Each row comes from the steps of one path. Every step used is in the known rows, and no mark comes twice. Write the path behind each row, first mark first.
Known rows
zagi/ponu/gako: [-0.13  0.52  1.03  0.72 -0.50  0.43 -1.02  0.65  2.62 -0.46 -0.36 -0.54
  2.04  1.20 -2.11 -0.94 -0.02  0.06 -0.77  0.10 -1.05  1.18  0.11 -0.33]
legod/labo/zagi: [-0.45 -0.11 -0.10 -1.46  1.05 -0.46  0.43  0.58  1.57 -1.02  1.73  0.39
  0.55 -0.20 -0.34  0.58 -0.56  0.50  0.91  0.21  2.61  1.36 -0.97 -1.17]
tiku/lurivo/labo/zagi: [-0.80 -0.61 -1.20 -2.26 -2.11 -0.03  0.42 -0.06 -2.54 -1.02  2.23  0.79
 -0.99  0.44 -0.90  3.56 -1.30  1.29  1.83 -1.16  1.10  1.82 -0.35 -0.94]
legod/labo/zagi/ponu/gako: [-0.80  0.44  0.87 -0.77  0.52  0.08 -0.54  1.21  4.15 -1.52  1.37 -0.04
  2.55  1.03 -2.34 -0.62 -0.58  0.47  0.16  0.29  1.41  2.58 -0.87 -1.54]
labo/puti/zemen/zagi/ponu/gako: [ 0.33  1.99  1.64 -0.60 -2.26 -0.32 -2.55  0.25 -0.56 -2.16  0.37 -0.31
  1.49  1.30 -1.51  0.91 -1.33 -0.59 -1.82 -0.16 -5.49 -0.45 -2.25  0.72]
ponu/zagi: [ 1.04 -0.24 -0.30  0.13  0.09  0.29 -1.08 -0.13 -0.29 -0.83  0.24  0.75
  0.52  0.49  0.54  0.69 -0.14 -0.61 -1.05 -0.42 -0.94  0.77 -0.88  0.72]
puti/tiku/legod: [-1.80 -0.61  0.47 -0.52  1.28 -0.60  1.73  0.01 -3.33  0.23 -0.13 -0.18
  0.07  1.05 -0.45 -0.29 -0.30  0.19  1.52 -0.27  0.58  1.34 -1.09 -0.02]
lurivo/labo/puti/zemen/gako: [-0.39  0.09  0.41 -0.12 -0.56 -0.88 -1.07  0.45 -1.63 -1.08  2.04 -0.19
 -1.44  1.50 -0.46  1.77 -1.63  0.96  1.67 -0.40 -3.75  1.59 -1.94  0.64]
tiku/lurivo/labo/puti/ponu/gako: [-3.78  0.10  0.24 -0.17 -2.15  0.58 -0.49  0.39 -2.11 -0.96  1.23 -0.44
 -1.85  1.03 -1.41  1.71 -1.88  1.01  1.18 -0.49 -2.29 -0.11  0.15  0.21]
zagi/ponu/puti/zemen: [ 1.43  0.26 -0.23 -1.43 -1.15 -0.24 -2.35  0.54  0.67 -1.59 -0.16  0.16
  1.29  0.00  0.22 -0.17 -0.56 -0.50 -0.06  0.54 -3.61  0.56 -1.89 -0.19]
tiku/lurivo: [ 0.87 -0.14 -0.56 -1.15 -2.04  0.25  0.18 -0.43 -1.59 -0.45  0.16  0.08
 -0.95  0.46 -0.40  1.16 -0.17  0.93 -0.28 -1.05 -0.70 -0.80  0.65 -0.07]
legod/labo/zagi/ponu: [ 0.44  0.66  0.19 -1.95  0.81 -0.55 -1.21  0.82  2.36 -1.34  1.58  0.22
  1.96 -0.33 -0.78  0.73 -0.92  0.49  0.13  0.73  2.46  1.65 -1.28 -1.42]
lurivo/labo/puti: [-1.44 -0.24 -0.07 -0.96  0.77 -0.56  0.09  0.36 -3.41  0.03  1.04  0.05
 -1.60 -0.09  0.21  1.01 -1.58  0.70  2.69  0.36 -1.50  0.13 -0.51  0.16]
zagi/ponu/puti/tiku: [-0.63 -0.02 -0.24  0.08 -0.70  0.02 -0.25  0.06 -0.30 -0.49 -0.45  0.24
  0.46  0.65  0.27  1.41 -0.85  0.22 -1.98 -0.61 -2.05 -0.07 -1.72 -0.73]
labo/zagi/ponu/puti: [ 0.17  0.32 -1.21 -2.77 -1.09  0.36 -1.11  0.85  0.07 -1.42  0.44  0.60
  1.47  1.06 -0.70  0.07 -0.81 -0.42 -0.74  0.90  0.05  0.12 -1.31 -1.45]
labo/puti/zemen: [ 0.44  0.74  1.05 -1.54 -0.41 -1.01 -1.45  0.38 -2.72 -1.28  0.41 -0.19
 -0.55 -0.54  0.56 -0.08 -0.91 -0.66  1.07  0.51 -3.34 -1.09 -1.55  0.84]
tiku/zagi: [-0.26  0.01 -0.45 -1.35 -1.86  0.00 -0.76  0.59 -1.68 -0.32 -0.07  0.50
  0.35  0.77  0.51  0.59 -0.28 -0.22 -1.10  0.05  0.43  1.21 -1.10 -0.28]
lurivo/labo/puti/tiku/zagi/ponu/gako: [-3.16  0.29  1.28 -0.37 -1.94 -0.46 -0.80  1.17 -3.30 -0.72  0.82  0.09
  0.61  1.66 -0.84  2.83 -2.22  0.66 -0.45 -0.75 -2.48  2.88 -2.56 -0.49]
puti/labo: [-0.58 -0.75  0.12  0.65  0.39 -1.02 -0.10  0.00  0.26  0.42  0.55 -0.08
 -0.16 -0.87 -0.08  3.40 -0.50  0.85  0.18 -0.48  0.66  0.53  0.28 -0.13]
labo/legod: [-0.94 -0.60  0.08  1.54  0.30 -0.04 -0.51  0.25 -1.12 -0.15  0.26 -0.27
 -0.59  0.68  0.79 -1.64  0.37 -0.15  2.63  1.16  1.22  0.31  0.45  0.51]
zemen/puti/ponu/gako: [-2.77  1.45  0.02  1.43 -0.56  1.11 -0.35  0.25  4.90 -0.31  0.14 -0.84
  0.18  1.02 -0.80 -0.19 -0.50 -0.62 -2.84  0.07 -0.27 -0.46  0.17 -0.44]
legod/labo/puti/zemen: [ 0.55  0.35  1.22 -1.38  1.10 -1.39 -0.96  0.57 -0.80 -1.64  1.10 -0.18
 -0.83 -1.01  0.76 -0.39 -1.16  0.24  1.99  0.56 -2.49 -0.21 -1.83  0.38]
lurivo/labo: [-1.13 -0.80 -0.41  0.18  0.52 -0.15  0.22  0.00 -0.70  0.32  1.07  0.26
 -0.62 -0.37  0.05  1.26 -0.72  0.74  2.11 -0.25  0.16  2.04 -0.26 -0.20]
zemen/zagi/ponu/puti/tiku/legod: [-1.02  0.11 -0.94 -1.50 -0.44  0.06  0.45 -0.31 -3.40 -0.92 -0.40  0.38
  0.75  2.55 -0.42  1.01 -1.19  0.30 -1.71 -0.29 -2.24  0.28 -2.47 -0.45]

Write each row's path
[-2.42  0.14 -0.30 -0.35  0.32  0.09 -2.49  0.25 -2.50 -0.93  1.53  0.57
 -0.99 -0.19  1.03  2.15 -2.17 -0.60  0.67  0.48 -1.74  0.51 -1.71  1.15]
lurivo/labo/puti/ponu/zagi
[ 0.79  0.75 -1.55 -0.90 -1.78  0.69 -1.28 -0.31  0.00 -1.13 -0.26  0.54
  0.89  1.40 -0.03  1.29 -0.90  0.07 -2.95  0.08 -2.64 -0.98 -1.51 -0.45]
zemen/zagi/ponu/puti
[-0.26 -0.23 -1.00 -2.43 -1.79 -0.18  0.39  0.17 -0.14 -2.12  1.50  0.74
 -0.03  0.89 -0.41  3.16 -1.60  1.60 -1.51 -1.50 -0.01  0.56 -2.08 -2.02]
legod/labo/zagi/ponu/puti/tiku/lurivo
[ 0.69  1.40  1.24  0.64 -2.39  0.05 -2.53 -0.11  2.23 -1.88  0.37 -0.13
  2.53  1.02 -1.75  1.43 -0.53 -0.48 -2.36 -0.70 -3.90  1.46 -2.10  0.35]
puti/zemen/zagi/ponu/gako
[-1.00 -1.22 -1.27 -0.33 -1.78 -0.52 -2.43  1.32 -1.79 -0.67  0.14  0.29
  0.41  1.31  1.02  1.62 -0.97  0.55  0.54  1.54  0.71  1.63 -0.96 -0.59]
tiku/zagi/ponu/puti/labo/legod
[ 0.45  0.05 -0.19 -1.15 -2.57 -0.62 -0.93  0.02 -3.44 -1.51  2.26 -0.12
 -2.49  2.10 -0.88  2.91 -1.86  1.91  1.45 -1.47 -4.49  0.84 -1.30  0.62]
tiku/lurivo/labo/puti/zemen/gako
[-0.83 -0.26 -1.66 -0.52 -3.40  0.32 -0.08 -1.22 -3.01 -1.15  1.04  0.94
 -1.18  1.38  0.12  6.00 -2.20  1.94 -2.45 -2.56 -3.54  0.70 -2.22 -0.77]
zemen/zagi/ponu/puti/tiku/lurivo/labo
[-1.28  0.11 -0.21 -1.61 -2.49 -0.54 -0.44 -0.29 -2.35 -1.01  2.28  0.68
  0.19  0.18 -0.98  5.62 -2.01  1.47 -0.34 -1.96  0.76  2.49 -1.67 -1.24]
puti/tiku/lurivo/labo/zagi/ponu
[-2.43 -1.40 -0.88 -2.50  2.21 -0.48  2.83  0.75 -2.12 -1.39  1.20  0.64
 -0.03  1.64 -0.24 -0.68 -0.94  0.66  2.24  0.15  1.59  2.17 -2.59 -1.67]
ponu/puti/tiku/legod/labo/zagi
[-1.65  0.04 -0.85 -1.38 -1.76  0.35 -2.31 -0.20 -3.79 -1.44  1.74  0.66
 -1.97  0.36  0.61  3.63 -2.33  0.35  0.35 -0.55 -2.51 -0.30 -1.12  1.11]
tiku/lurivo/labo/puti/ponu/zagi
[ 0.53  0.72 -0.11 -1.99 -2.15 -0.08 -2.51  0.89 -0.59 -0.45 -0.12  0.26
  1.84  0.69 -0.01  0.87 -0.61 -0.14 -2.10  0.63  0.10  1.58 -1.24 -0.44]
tiku/zagi/ponu
[ 0.64  0.08 -0.99 -1.15 -0.56  0.43 -1.11  0.47  0.47 -0.61 -0.56  0.14
  0.74  0.83 -0.10 -0.83 -0.50  0.04 -0.86  0.73 -1.63 -0.44 -0.56 -0.69]
zagi/ponu/puti
[ 0.23 -0.03 -1.09 -2.51  0.53 -0.03 -0.61  1.05  2.00 -1.82  1.17  0.56
  1.24  0.52 -0.55 -0.12 -1.02  0.47  0.08  1.00  0.94  1.00 -1.72 -1.88]
legod/labo/zagi/ponu/puti
[-2.42  0.78  0.43 -0.58  1.23 -0.35 -1.19  0.56  0.46 -0.77  0.98 -0.49
 -1.10 -0.79  0.52 -0.46 -1.50  0.15  0.23  1.30 -0.06 -1.37 -0.99  0.07]
legod/labo/puti/ponu
[ 1.71  1.62  0.47 -0.62 -2.05 -0.57 -3.19 -0.56  0.62 -1.51  0.54  0.20
  1.91 -0.09  0.00  2.48 -0.84 -0.54 -2.28 -0.30 -2.94  0.56 -2.30  0.53]
puti/zemen/zagi/ponu
[-0.80  0.27  0.50 -1.00 -2.08 -0.57  0.88 -0.51 -5.27 -0.64  0.36  0.00
 -2.28  0.55  0.14  2.95 -1.39  0.94 -1.09 -1.74 -2.53 -2.52 -0.66  0.28]
labo/puti/tiku/lurivo
[-0.71  0.67  0.52 -0.67 -2.32 -0.50 -1.60  0.44 -1.33 -0.32 -0.01  0.36
  1.55  0.47  0.38  3.16 -1.02 -0.01 -3.14 -0.70  0.00  2.03 -2.38 -0.46]
puti/tiku/zagi/ponu
[ 0.25  1.02 -0.04 -2.03 -0.81 -0.21 -1.67  0.63  0.63 -0.92  0.90  0.25
  2.09  0.22 -0.93  0.91 -0.70 -0.39 -0.71  0.62  1.62  0.77 -0.91 -0.91]
labo/zagi/ponu
[ 0.60  1.42  0.56 -1.27 -1.64 -0.79 -1.58 -0.44 -3.16 -1.76  0.66  0.17
 -0.56  0.13  0.51  1.91 -1.30 -0.61 -1.05 -0.22 -4.41 -1.60 -2.30  1.12]
labo/puti/zemen/zagi
[ 0.59 -0.47 -0.52 -0.90 -0.85 -0.15 -0.66  0.25 -0.36 -1.39 -0.05  0.31
 -0.16  0.06  0.80 -0.49 -0.19 -0.53  0.48 -0.01 -3.27  0.11 -1.74  0.00]
ponu/puti/zemen
[-1.31 -1.50 -0.93  0.68 -1.18  0.07 -0.08 -0.19 -3.31 -0.45  1.47  0.14
 -2.26  0.68  0.60  0.84 -0.68  1.64  4.37 -0.15  0.48  1.59  0.95  0.27]
tiku/lurivo/labo/legod
[-1.75  0.08  0.68 -1.14 -0.32 -1.01  0.41  0.67 -3.12 -0.82  0.86  0.35
 -1.09  0.25  1.35  2.08 -1.67  0.72 -1.16 -0.51 -0.43  0.53 -2.72 -0.42]
legod/labo/puti/tiku/zagi
